Known rows, with every step that occurs:
gikid-deda: [ 0.78 -0.02 -0.94  0.26 -0.11  0.43  1.12 -0.60 -0.33 -0.69 -1.07 -0.88
 -1.84  0.71  1.28  0.52  1.13  0.33  0.03  0.10 -0.54  0.16  0.50]
gikid-visi-zuvir-duvuzuv: [-0.02 -0.41  3.50 -2.64  0.05 -0.39  2.92  1.94  0.11 -1.32 -1.40 -1.03
  0.82  0.02  0.27 -0.69 -1.32  0.08  0.08  1.34  1.93  1.09 -0.50]
gikid-deda-zuvir-visi-kemo: [ 0.14  0.45 -2.76  2.60  1.40  1.06  2.56  0.69 -0.54  1.36 -1.55  1.76
 -3.05 -1.19 -1.10  1.90  1.37  0.11 -0.22 -0.16 -2.54 -0.34  1.37]
deda-zuvir-duvuzuv-kemo-visi: [-1.40  2.56  0.04  3.57  3.95  1.15  1.42 -1.28  0.34  0.52  1.54 -1.35
 -1.14  0.36 -2.18  1.23 -1.90 -0.12 -1.57 -0.72  1.59  2.44 -2.03]
visi-gikid-deda-zuvir-duvuzuv: [ 0.66  1.55  0.89 -0.66  2.67  0.23  2.55 -1.58  0.26 -2.98  0.71 -2.04
 -2.78  1.06 -0.97  2.78  0.11 -0.76 -2.85  0.21  0.51  0.84 -0.23]
kemo-visi: [-0.70  0.45 -1.82  2.56  0.33  0.18  0.47 -0.12  0.53  0.80 -0.19 -0.08
 -1.26 -0.14 -0.27  0.89 -0.49 -0.12  1.01 -0.62 -0.50 -0.01 -0.87]
visi-zired: [ 1.25 -0.54  1.61 -0.37  0.36 -0.27 -0.65 -0.32 -0.23 -1.25 -0.62 -0.77
  0.46 -1.67  0.19 -0.42  0.93  0.04 -1.18 -0.49  1.00  0.28 -0.43]
duvuzuv-zuvir: [ 0.31  0.50  1.53  0.83  0.81 -0.04 -0.33 -0.90  1.05  1.08 -0.61 -0.44
  0.66  1.24  0.05 -0.07 -0.56 -0.19 -0.82  0.33  0.20  0.73 -1.34]
duvuzuv-kemo-deda-zuvir-visi: [-1.31  0.84  1.06  3.43  3.05  0.29  0.51  0.07 -0.17  3.01  3.36  0.01
 -0.34  1.09 -3.92 -0.08 -1.15  0.11 -0.58 -1.67 -1.19  1.44 -1.94]
zuvir-visi-gikid-deda-kemo: [ 1.40  0.58 -1.16  0.90  0.53 -1.06  1.46  0.31  0.38 -0.90  1.21 -0.98
 -2.91  0.29 -1.00  3.91 -0.37  1.11 -0.75  1.01 -1.76 -1.18 -1.52]
deda-zuvir-visi: [ 0.15  0.28 -1.56  2.54  2.02  0.17  0.83  1.16 -0.06  0.81  0.95  1.38
 -0.67 -0.60 -2.90  1.81 -0.45  0.02 -0.28  0.03 -1.72 -0.21  0.02]
duvuzuv-kemo-visi-gikid-deda-zuvir: [ 0.14  3.03 -0.82  1.66  3.27  0.83  2.41 -2.33  0.71 -0.40  1.45 -1.50
 -3.72  2.46 -1.34  2.83  0.28  0.41 -1.50 -0.84 -1.26  1.45 -1.94]
zuvir-visi-kemo: [-0.04 -0.16 -0.80  2.08 -0.17  0.15  0.56  0.97 -0.11  2.68 -1.31  2.51
 -0.89 -2.15 -0.27  0.24 -0.08  0.32  0.47 -0.02 -1.88 -1.04  0.13]
kemo-deda-gikid-visi: [-0.99 -2.05  2.29 -1.44 -0.39 -0.03  1.26  1.30  0.82  1.32  1.90 -0.24
  0.72  0.02  1.01 -3.37  0.65 -0.53  2.07 -1.51  1.02  0.18 -0.70]
deda-gikid-visi-kemo: [-0.21 -1.49  0.94 -2.42 -0.74  0.66  2.16  1.48  0.75  1.44 -1.00  2.01
  0.25 -2.18  2.74 -2.91  1.23 -0.28  1.91 -0.27  0.59 -0.65  0.76]
deda-zuvir-duvuzuv: [-0.69  0.88  0.40  0.70  2.33  0.47  1.25 -0.03  0.06 -1.34  0.79 -0.98
 -0.09 -0.43 -2.03  1.12 -0.76 -0.87 -1.71  0.07  1.55  1.10  0.23]
kemo-deda-gikid: [-1.81 -1.31 -0.14  0.17 -0.07 -0.03  0.44  0.39  0.47  2.19  0.91 -0.48
 -0.33 -0.37  1.33 -2.20  0.36 -0.41  1.50 -1.98  0.39 -0.28 -0.36]
gikid-visi-kemo-deda-zuvir-duvuzuv: [-1.88 -0.16  3.70 -0.56  1.96  0.76  2.78  0.57  0.64  0.15  2.02 -0.10
  0.96 -0.42 -2.50 -0.88  0.23 -1.82 -0.94 -1.75  1.98  1.61  0.31]
kemo-deda: [-1.54 -0.67  1.15  0.65 -0.06 -0.17 -0.10 -0.16  0.05  1.16  1.68 -0.80
  0.32  0.92 -1.03 -0.72  0.02 -0.69  0.31 -1.89  0.18  0.36 -0.54]
deda-kemo-visi: [-1.16  0.49 -2.65  2.85  0.24 -0.24  0.89  0.88  0.84 -0.34  1.01 -1.03
 -0.67 -0.51 -1.27  2.65 -1.00  0.36  0.96 -0.33  0.42 -0.18 -0.99]
gikid-deda-kemo-visi-zuvir-duvuzuv: [-1.46  0.74 -2.49  2.07  0.23 -0.06  3.85  1.28  0.04 -1.44 -2.56 -3.12
 -2.90 -0.18  0.49  3.39 -1.68  0.81  0.34  0.66  1.00  0.64 -0.51]
visi-zuvir-duvuzuv: [-0.89  0.34  1.09 -0.96  0.08 -0.26  1.85  1.02 -0.26 -0.65 -2.42 -1.14
 -0.21 -0.41  0.58  0.43 -1.59  0.24 -0.52  0.91  1.13  0.68 -0.08]
zuvir-visi: [ 0.55 -0.28 -0.81  2.35  0.44 -0.39 -0.11  0.86 -0.13  1.63  0.35  1.24
 -0.71 -0.63 -1.01  0.65 -0.80  0.53  0.46  0.46 -1.60 -0.71 -0.83]
kemo-visi-gikid-deda-zuvir-duvuzuv: [-0.08  2.04 -0.81  2.06  3.05  0.53  3.11 -1.75  0.85 -1.99  0.69 -2.10
 -3.89  0.87 -1.47  3.96 -0.28 -0.62 -1.76 -0.45  0.05  0.82 -0.97]
gikid-deda-kemo-visi-zuvir: [-1.29  0.47 -3.81  1.56 -0.80 -0.14  3.51  1.73  0.10 -0.97 -2.67 -2.24
 -2.97  0.31  0.33  3.48 -0.35  1.20  1.56  0.19 -0.65 -0.05 -0.09]
kemo-deda-gikid-visi-zuvir: [-1.63 -2.19  1.97 -2.77 -0.84 -0.17  2.89  2.55  0.49  1.15 -0.44 -0.61
  0.51  0.31  1.33 -3.02 -0.04  0.00  2.70 -1.10  0.54  0.19 -0.36]

Rows:
[ 0.23  2.68  1.26  1.56  2.48  0.17  1.97 -3.01  0.58 -0.12  0.94 -2.65
 -3.66  1.75  0.68  1.91 -1.21  0.60 -1.92 -0.02  0.80  1.54 -3.43] | zuvir-duvuzuv-kemo-visi-gikid-deda
[-1.84  0.50 -2.79  1.37 -0.45 -0.39  2.44  2.17  0.62 -0.36 -1.63 -1.36
 -1.02 -0.39 -0.90  2.74 -1.67  0.81  1.65  0.01 -0.17 -0.27 -0.62] | deda-kemo-visi-zuvir
[ 1.41  0.90  2.16  1.71  1.71 -1.08 -0.30 -0.90  1.57  2.04  0.58  0.37
 -0.76  1.06 -1.35  1.86 -1.58  0.03 -1.38  0.86 -1.80 -0.46 -3.28] | duvuzuv-zuvir-visi-gikid
[-0.01  0.40  0.58  2.76  0.73  0.11  0.24  0.18  0.95  3.91 -1.96  2.12
 -0.43 -1.23 -0.31  0.11 -0.60  0.04 -0.47  0.35 -1.71 -0.35 -1.11] | duvuzuv-zuvir-visi-kemo
[-1.78 -0.98  0.48  3.02  0.57  0.08  0.68  0.67  1.21  6.22 -1.14  1.65
 -0.60 -1.57  0.88 -2.12 -0.20 -0.50  1.05 -1.53 -1.37 -0.72 -1.49] | duvuzuv-zuvir-visi-kemo-deda-gikid
[ 0.02  0.99 -0.67  1.01  2.22  0.80  2.41 -0.66 -0.57 -2.16 -0.32 -1.68
 -2.02  0.47 -0.70  1.61  0.44 -0.38 -1.77  0.08  0.97  1.40  0.84] | gikid-deda-zuvir-duvuzuv
[-1.01  1.99  0.72  3.49  2.23  0.40  0.36 -1.57  0.40  1.46  0.81 -1.51
 -1.04  0.26 -0.04  0.04 -2.21  0.43 -0.99 -0.21  1.67  2.08 -2.73] | zuvir-duvuzuv-kemo-visi
[ 0.29  0.64 -2.01  0.63  1.38  0.98  2.02 -0.08 -0.33 -1.59 -0.30 -0.83
 -2.01  0.87 -0.55  1.61  1.42 -0.08 -0.69 -0.39 -0.78  0.63  1.28] | gikid-deda-zuvir
[ 1.69  1.02  0.22  1.91  1.36 -1.09  1.31 -0.41  1.33  0.15  0.67 -1.54
 -2.29  1.38 -0.91  3.96 -0.89  0.90 -1.60  1.42 -1.38 -0.31 -2.88] | duvuzuv-zuvir-visi-gikid-deda-kemo
[-0.85  1.56  2.46  1.48  3.50 -0.37  0.74 -1.05  0.44  2.19  4.49 -0.36
 -1.12  1.86 -4.24  1.08 -1.23 -0.16 -1.58 -1.60 -1.63  0.93 -3.02] | duvuzuv-kemo-deda-zuvir-visi-gikid
[ 0.55 -0.22 -0.12  2.16  0.59  0.01 -0.06 -0.46  0.21 -0.41 -0.63 -0.68
 -0.63 -1.77 -0.21  0.64  0.29 -0.10 -0.14 -1.20  0.49  0.14 -1.42] | kemo-visi-zired
[ 0.34  0.09 -1.89  0.27 -0.32 -0.09  1.37  0.53 -0.11 -1.78  0.07 -1.75
 -1.33  0.38  0.35  2.28  0.63  0.84 -0.08  0.33  0.43  0.02  0.47] | gikid-deda-kemo
[ 0.28 -2.81  3.92 -1.85  0.08 -0.30  0.77  0.91  0.51  0.01  1.25 -0.98
  1.18 -1.45  1.33 -3.88  1.22 -0.49  0.83 -2.07  1.96  0.34 -1.15] | kemo-deda-gikid-visi-zired
[-1.40 -0.14  1.80  3.46  0.75 -0.14  0.15 -0.14  1.00  5.12 -0.19  1.23
 -0.07 -0.23 -1.34 -0.56 -0.69 -0.62 -0.22 -1.43 -1.48 -0.12 -1.68] | duvuzuv-zuvir-visi-kemo-deda
[-0.34  2.71  2.41  1.65  2.74 -0.32  0.66 -2.37  0.95  0.63  1.89 -1.71
 -1.73  0.99 -0.44  1.33 -2.34  0.09 -2.00 -0.10  1.17  1.48 -3.94] | zuvir-duvuzuv-kemo-visi-gikid
[ 1.04  0.28  0.65  0.65  0.77 -1.04  0.19 -0.25  0.51  0.81  1.12  0.73
 -1.48 -0.02 -1.34  1.78 -0.83  0.23 -0.50  0.65 -2.01 -1.13 -1.82] | zuvir-visi-gikid
[ 1.84 -0.84  1.07  1.95  0.54 -0.64 -0.68  0.48 -0.38  0.26 -0.48  0.47
 -0.11 -2.42 -0.79  0.15  0.04  0.62 -1.02  0.03 -0.67 -0.42 -1.39] | zuvir-visi-zired
[ 0.20 -0.72  2.36 -3.09 -0.81 -0.26  2.60  2.17  0.08 -0.94 -1.28  0.03
  0.92  0.60  0.19 -0.80 -0.21  0.42  1.16  0.89  0.05  0.43 -0.05] | gikid-visi-zuvir
[ 0.60 -1.55  0.93 -1.96 -0.15  0.07  1.46  1.42  0.60  0.31  0.30  0.64
  0.60 -0.70  2.07 -2.57  0.52  0.15  1.57  0.27  0.94 -0.21 -0.27] | deda-gikid-visi
[-0.72  2.49 -1.03  3.90  3.51  1.46  2.69 -1.71 -0.04 -0.15  0.62 -2.19
 -2.88  1.03 -0.95  1.82 -0.66  0.35 -1.59 -0.70  0.94  2.66 -1.44] | gikid-deda-zuvir-duvuzuv-kemo-visi
[ 0.23  1.37  2.63  2.77  2.54  0.25 -0.11 -1.76  0.07  0.11  0.31 -2.13
 -0.45 -1.32 -0.11 -0.39 -1.42  0.51 -2.12 -0.82  2.69  2.00 -3.23] | zuvir-duvuzuv-kemo-visi-zired
[ 2.13  0.88  1.19  1.88  1.47 -0.69  1.09 -1.60  1.09  1.32 -0.45 -0.43
 -2.64  1.86 -0.16  2.32 -0.19  0.39 -1.54  0.92 -2.33 -0.34 -2.59] | duvuzuv-zuvir-visi-gikid-deda
[-0.09  0.45  2.71  3.01  3.48  0.06 -0.27 -0.33 -0.39  1.80  2.79 -0.72
  0.17 -0.34 -3.70 -0.59 -0.11  0.24 -1.96 -2.32 -0.23  1.81 -2.53] | duvuzuv-kemo-deda-zuvir-visi-zired
[-2.09  0.72 -1.38  1.99  0.27 -0.54  2.85  1.94  0.58 -0.94 -1.34 -2.32
 -1.00 -0.94 -0.71  2.87 -2.84  0.56  0.50  0.51  1.46  0.25 -0.95] | deda-kemo-visi-zuvir-duvuzuv
[-1.89 -1.92  3.33 -2.29 -0.10 -0.34  3.16  2.14  0.47  0.69 -0.43 -1.40
  0.45 -0.22  1.48 -3.17 -1.24 -0.42  1.44 -0.66  2.27  0.87 -0.75] | kemo-deda-gikid-visi-zuvir-duvuzuv
[-0.35  1.56  2.68  0.53  1.79  0.25 -0.02 -1.31 -0.35  0.49  1.05 -1.28
  0.12  0.35  0.32 -1.04 -1.69  0.52 -1.92  0.46  2.06  1.99 -1.84] | zuvir-duvuzuv-kemo
[-0.69  2.14  1.77  1.03  3.53  0.79  0.98 -1.02 -0.18 -0.21  1.76 -1.38
  0.04  0.56 -1.76  0.17 -1.32 -0.12 -2.50 -0.06  1.86  2.44 -1.11] | deda-zuvir-duvuzuv-kemo
[ 2.09 -0.27  2.41  2.73  1.48 -0.65 -1.01 -0.25  0.52  1.55 -0.81 -0.01
  0.55 -1.23 -0.64  0.07 -0.40  0.39 -1.75  0.11 -0.54  0.32 -2.59] | duvuzuv-zuvir-visi-zired
[-0.34 -1.31  2.17 -2.81 -0.01 -0.15  3.33  2.47  0.30 -0.46 -1.98 -0.55
  0.31 -1.20  2.73 -2.20 -1.15  0.39  1.10  1.16  2.07  0.49 -0.27] | deda-gikid-visi-zuvir-duvuzuv
[ 1.73 -2.29  2.78 -2.45  0.04 -0.10  0.77  1.10  0.48 -1.11 -0.19 -0.04
  1.03 -2.29  2.25 -3.26  1.43  0.17  0.23 -0.40  1.85 -0.13 -0.78] | deda-gikid-visi-zired
[-0.82  3.14  1.55  1.78  4.19  0.34  1.59 -2.16  1.05 -0.31  2.49 -1.59
 -1.80  1.10 -2.40  2.39 -2.13 -0.38 -2.42 -0.47  1.03  2.05 -3.01] | deda-zuvir-duvuzuv-kemo-visi-gikid
[ 0.58  2.79  2.23 -0.48  3.84  0.58  2.20 -2.38  0.11 -1.97  1.63 -2.43
 -2.62  2.15 -0.64  1.80 -0.42  0.02 -3.52  0.18  0.85  2.17 -1.52] | visi-gikid-deda-zuvir-duvuzuv-kemo
[-1.43  0.34 -2.02  1.02 -0.44  0.07  2.08  0.88  0.30  0.73 -2.61 -0.32
 -1.52 -0.03  0.01  1.25 -1.14  0.50  1.57 -0.35 -0.95 -0.08 -0.43] | kemo-visi-zuvir
[ 0.07 -0.12 -0.99  2.30  0.58 -0.43  0.17  0.62  0.63 -1.74  0.30 -1.80
 -0.20 -2.29 -1.06  2.14 -0.28  0.32 -0.36 -0.81  1.32 -0.01 -1.40] | deda-kemo-visi-zired
[ 0.80  1.20 -0.42 -1.24  1.79  0.26  2.31 -1.23  0.31 -2.24  0.79 -1.11
 -2.73  1.54 -1.02  2.79  1.12 -0.42 -1.68 -0.31 -1.36  0.26  0.31] | visi-gikid-deda-zuvir
[-2.54  1.06  3.67 -0.31  1.16 -0.17  1.22 -0.22 -0.41  1.43  0.15 -2.34
  0.18  1.52 -0.55 -1.32 -2.27  0.26 -1.16 -0.93  1.80  2.37 -1.95] | visi-zuvir-duvuzuv-kemo-deda
[ 0.84  0.19  0.72  3.40  1.28 -0.39 -0.28  0.03  0.83  2.77 -0.31  0.77
  0.08  0.38 -0.78  0.54 -1.18  0.34 -0.64  0.82 -1.38  0.10 -2.11] | duvuzuv-zuvir-visi
[-2.45 -1.16 -0.15 -0.19 -0.62  0.49  0.92  0.62  0.40  3.13 -0.59  1.10
 -0.60 -1.67  1.87 -2.62  0.86 -0.67  1.50 -2.34  0.07 -0.68  0.56] | visi-kemo-deda-gikid
[-0.83  0.37  1.13  1.75  2.41 -0.61  0.92 -0.14  0.62  1.31  3.49 -0.02
 -1.22  1.02 -4.34  2.16 -0.80 -1.01 -0.67 -1.44 -2.04 -0.21 -1.63] | kemo-deda-zuvir-visi-gikid
